In the rows, 128 means zero.
Known rows, with every step that occurs
vekug, telotum: [134 161 119  99 163 129 117 157 123 119 150 186 158 119 132 152  94 143
 185  96 110 187 149 115 118 121 125 120  78 144 144]
bupi, lufas, telotum, mulu, vekug: [101  94 110 144 148 119 118 123 116 172 116 132 111 145 127 107 171 170
 122 146 134  70 115  75 135 137 153 157 163 117 193]
telotum, vekug, mulu, bupi, negi: [187 103 147 142  96  95 128 120  76 101 103  69 141  62  94 143 138 100
 122 145 106 134 135 182 127 132 117 111 127 164  70]
mulu, bupi: [157 126 128 129 122 112 137 161 116 130 166 108  94 114  68 106 135 146
 163 152 113 110 129 137 144 138 146 123 144 162 117]
bupi, lufas: [ 94 102 137 161 203 129 168 127 110 137 113 157 162 153 119 151 131 115
 126  86 136 114 149  74 132 173 162 110 153 132 100]
telotum, mulu, bupi: [141 118 107 152  88  84 123 151 144 163 194  75  76  99  39  81 161 144
 132 150 120  89 125 133 120 120 131 119 167 144 141]
lufas, telotum, mulu, vekug, kipodu: [ 84 127 157 108  92 167 119 139 166 153 142 134 121 149 157 138 178 202
 156 135 110 109  69  85 169 161 164 129 162  87 183]
mulu, telotum, vekug, kipodu: [119 119 143 148  84 125 143 109 152 138 139 144 167 184 157 165 159 147
 139 124 109 177  47 139 145 137 129 124 102 141 118]
lufas, bupi, negi: [121 124 142 100 150 150 187 148  89 123  72 105 146  69 105 133  76  96
 125  93 133 180 174 121 134 184 186 129 157 130  88]
lazof, lufas, mulu: [125 167 156 131 104 145 149 141 159 137 129 128  85 189 104  96  98 106
 121 115 193 140 137  82 130 114 119 117 105 120  89]
kipodu, vekug, mulu, telotum: [173 111  73 151 104 106 164 129 148 103 146 155 145 110 133 164 138  95
  56 115 128 143  75 202 123  86  84 109  67 105 158]
vekug, mulu: [143 107 120 152 114 137 146 134 127 131 188 135 136  95 112 154 147 113
 114  94 110 122  98 144 144 132 118 104  80  93 100]
lufas, telotum, mulu, bupi, negi: [147 120 145 132 102  96 144 140 119 103 109  70 126  76  82 133 143 138
 134 137 145 117 151 140 117 118 151 118 182 142 132]
telotum, vekug, mulu: [153  86 117 172  89 102 112 100  99 162 173 127 147 112 126 139 158  98
 111 129  96 126  81 164 122 118  94 132  66 124  76]
lazof, lufas: [105 145 127 162 121 108 177 167 136 120 143 156 109 171  93 126 137 112
 155 101 174 145 143  48 153 140 163  76  62 159 102]
telotum, vekug, kipodu, mulu: [121 183 116 102  99 172 109  98 125 140 134 107 121 174 175 127 143 173
 144 143 116 124  88  78 131 149 151 100 100 149  87]
kipodu, vekug, mulu: [143 118  98 129 109 133 126 129 123 150 169 162 140  64 153 139 134  94
  81 126 117 118  94 164 137 125 110 123  85  65 125]
lazof, lufas, mulu, telotum, vekug, kipodu: [120 129 174 151  49 124 134 113 175 119 109 131 145 218 154 140 149 129
 126 132 136 166  63 125 131 124 100 112  98 147 103]
bupi, lufas, telotum, vekug: [100  69 153 182 143  96 104  87  95 160  88 162 183 182 167 135 150 131
 154 144 135 108 120 115  95 113 138 176 129 148 108]
telotum, vekug: [133 115 114 154 129  93 119  91  87 202 163 146 144 151 124 109 140 125
 148 151 128 156  95 123 133 129 148 165  80 154  97]
kipodu, vekug, telotum: [134 172 100  80 162 122  93 149 120 140 130 210 164  85 171 133  84 125
 154 123 125 181 144 137 113 109 113 136  82 121 165]
kipodu, vekug, mulu, lufas, bupi: [130  90 121  95 106 137 123 132 132 115 121 110 116  70 129 102  77  48
 103 145  86 122 172 173 113 167 125 171 169 104 101]
mulu, bupi, lufas, telotum: [101  78 167 167 152 126 127 144 127  87  82 150 156 159 132 144 144 153
 170 132 131  61 152 119 101 126 141 141 188 139 127]
vekug, kipodu, mulu, lufas, bupi: [109 145 134  63 114 176 132 138 140  92 107  79  93 133 133  98  75 109
 142 136  89 126 173 102 121 189 165 147 190 140  90]
mulu, kipodu, vekug, telotum: [123 183 115  83 176 141  97 144 132 123 110 179 143  72 177 137  92 123
 131 118 136 176 162 164 136 105  92 120 100 102 178]
lufas, telotum: [ 98 121 148 138 142 150 143 140 140 126 142 177 152 156 145 150 129 171
 174 119 152 123 118 112 133 114 170 156 126 104 156]
mulu, lufas, telotum: [123 116 159 114 147 134 120 123 153  93 141 146 144 169 149 150 115 137
 185 147 142 110 146 124 132 112 171 184 155 125 156]

Rows
[134  69 133 119  92 118 117 115 115 123 127  88 117  96 110  99  89  57
 121 147  72 130 159 169 104 161 118 179 155 139  76]	telotum, vekug, mulu, lufas, bupi
[136  65 149 182 146 111 134 140 110  89 111 111 136 112  90 141 155 103
 112 112  94  63 148 136 109 153 105  95 173 149  76]	vekug, mulu, bupi, lufas
[122 132 141 149 145 168 153 125 142 107 163  94 100  79 108 153 154 118
  79  83 142 124 123 178 177 129  91  78 121  71 130]	vekug, mulu, kipodu
[111 172 128 110  94 178  95  96 133 124 116 119 135 184 194 131 147 189
 157 151 120 109  88  87 120 133 150 115 111 142 102]	lufas, telotum, vekug, kipodu, mulu
[156  90 150 102 112 112 138 106  84  99  72  68 154  66 118 132  85  51
 110 129  97 165 178 163 117 170 143 157 161 152  62]	telotum, vekug, mulu, lufas, bupi, negi
[118 124 144 141 151 146 128 141 125  76  83  94 120 156 122 132 150 149
 134 125 102  61 151  83 114 173 138  78 189 167  77]	vekug, kipodu, mulu, bupi, lufas
[185 170 117  89 139 132 149 134  80  83  92  60 102  93  98 128 116 141
 130 146 135 125 165 123 135 145 162  91 142 181  89]	kipodu, mulu, bupi, negi
[166 181  67  74 165 169 123 125  70 158 130 117  73 143 135  98 130 191
 132 169 121  98 114  69 171 151 170 125  92 161 153]	kipodu, mulu, vekug
[171 144 113 128 122 131 175 123 161 120 141 133 111 183 103 132 102 127
  83 116 166 162  93 163 124  88  99 139 110 129 152]	lufas, mulu, telotum
[ 85 148 112 130 132 131 118 114 162 170 131 131 104  78 157 109 142 126
  63 137 186 109 129 161 148 101 115 137 164  39 204]	lufas, telotum, mulu, kipodu, vekug
[104 153 184 135 192 183 151 107 149 118  98  92  97 142 121 127 112 115
  66  90 182 115 160 144 154 134  90 114 198  79 121]	bupi, lufas, mulu, kipodu
[115  95 135 159 116 103 103  90  99 174 134 163 166 171 157 124 145 147
 171 161 140 133  96 128 112  96 141 184  97 140 119]	lufas, telotum, vekug
[ 70 129 121 143 154 127 120 106 158 160 101 133 123  90 166 118 148 112
  55 124 183  83 147 146 133 113 115 129 187  44 187]	bupi, lufas, telotum, mulu, kipodu, vekug
[ 96 167 124 134 148 127 122 130 164 135 162  89  98  83  99 126 141 141
 102  83 155 144 155 138 145 103  92  89 146  91 180]	vekug, telotum, mulu, kipodu
[ 85  87 199 159  86 139  97 115 145 119  87 137 177 177 174 154 174 159
 181 150  92 105  87 128 118 148 128 141 174 138  97]	mulu, bupi, lufas, telotum, vekug, kipodu
[161 152 125  81 154 170 125 117 100 182 136 125  76 151 124  86 108 166
 126 168 140 128 104 108 170 145 141 173 131 118 156]	lufas, mulu, vekug
[ 82 115 127 147 103 140 179 183 127 126 103 137  99 133  84  92  92  89
 138 101 141 151 169  76 122 166 154 104 118 149  83]	lazof, lufas, bupi
[156 161 107  77 178 137  97 156  89 136 126 177 132 115 144 131 101 171
 180 138  93 170 134 108 142 130 129 137  78 160 176]	mulu, vekug, telotum
[169 193  77  56 170 155  85 150  77 118 109 152 110 125 155 118  99 184
 168 145  95 145 145  91 126 124 126 121  69 177 166]	kipodu, mulu, vekug, telotum
[130 118 142 169 125 140 127  96 121 133 156  87 112  89 122 140 163 109
  76 111 133 127 112 189 159 117  72 101 108  94 111]	telotum, vekug, mulu, kipodu
[161 101  87 169 117  67 145  89 103 163 144 143 151 169 119 131 146 118
 114 153 136 167  74 155 126  99 121 157  64 175 131]	mulu, telotum, vekug
[112 147  92 128 120  87 107 141 158 163 187 132 131 102  97 118 130 141
 140  89 125 155 138  97 100 100 116 117 110 121 166]	vekug, telotum, mulu
[172 103  89 165 111 107 179 138 147  89 164 135 142 129 102 173 148 112
  77  94 119 147  76 178 127  95  88  95  64 129 142]	vekug, mulu, telotum
[ 87 127 156 161 110 131 156 162 150  94 111 179 141 185 137 142 144 148
 179 119 181 117 132  72 126 104 157 112  89 130 135]	lazof, lufas, telotum
[114  97 122 150 149  76  98 139 131 125  95 124 139  98 106 106 138 109
 108 128 110  79 172 120  77 129  99 112 190 143 133]	kipodu, vekug, telotum, mulu, bupi, lufas
[139 146 105  83 126  68  76 115 167 131 172 117 123 105 128 107 105  88
 132 148 120 136 169 130 106 109 125 165 153 124 173]	kipodu, vekug, telotum, mulu, lufas
[114 156 160  80 121 170 103 118 167  61 116 118 133 188 186 153 124 165
 178 154 126  90 140 102 127 121 166 153 165 131 144]	vekug, kipodu, mulu, lufas, telotum
[146 135  97 118  88  74  80 156 142 148 158 110  97  68  85  82 135 132
 133 162 106 109 149 155  92  98  96 128 152 139 164]	kipodu, vekug, telotum, mulu, bupi
[132 191 137  71 165 155  83 133 142 129 103 168 129  87 179 120  74 118
 110 123 148 173 164 177 120  96  67 133 122  88 173]	lufas, mulu, kipodu, vekug, telotum
[155 115 124 150 151 123 178 115 159 105  98 132 135 193 112 143 112 107
  69 102 162 135 117 148 106 104  92 130 143 134 135]	bupi, lufas, mulu, telotum
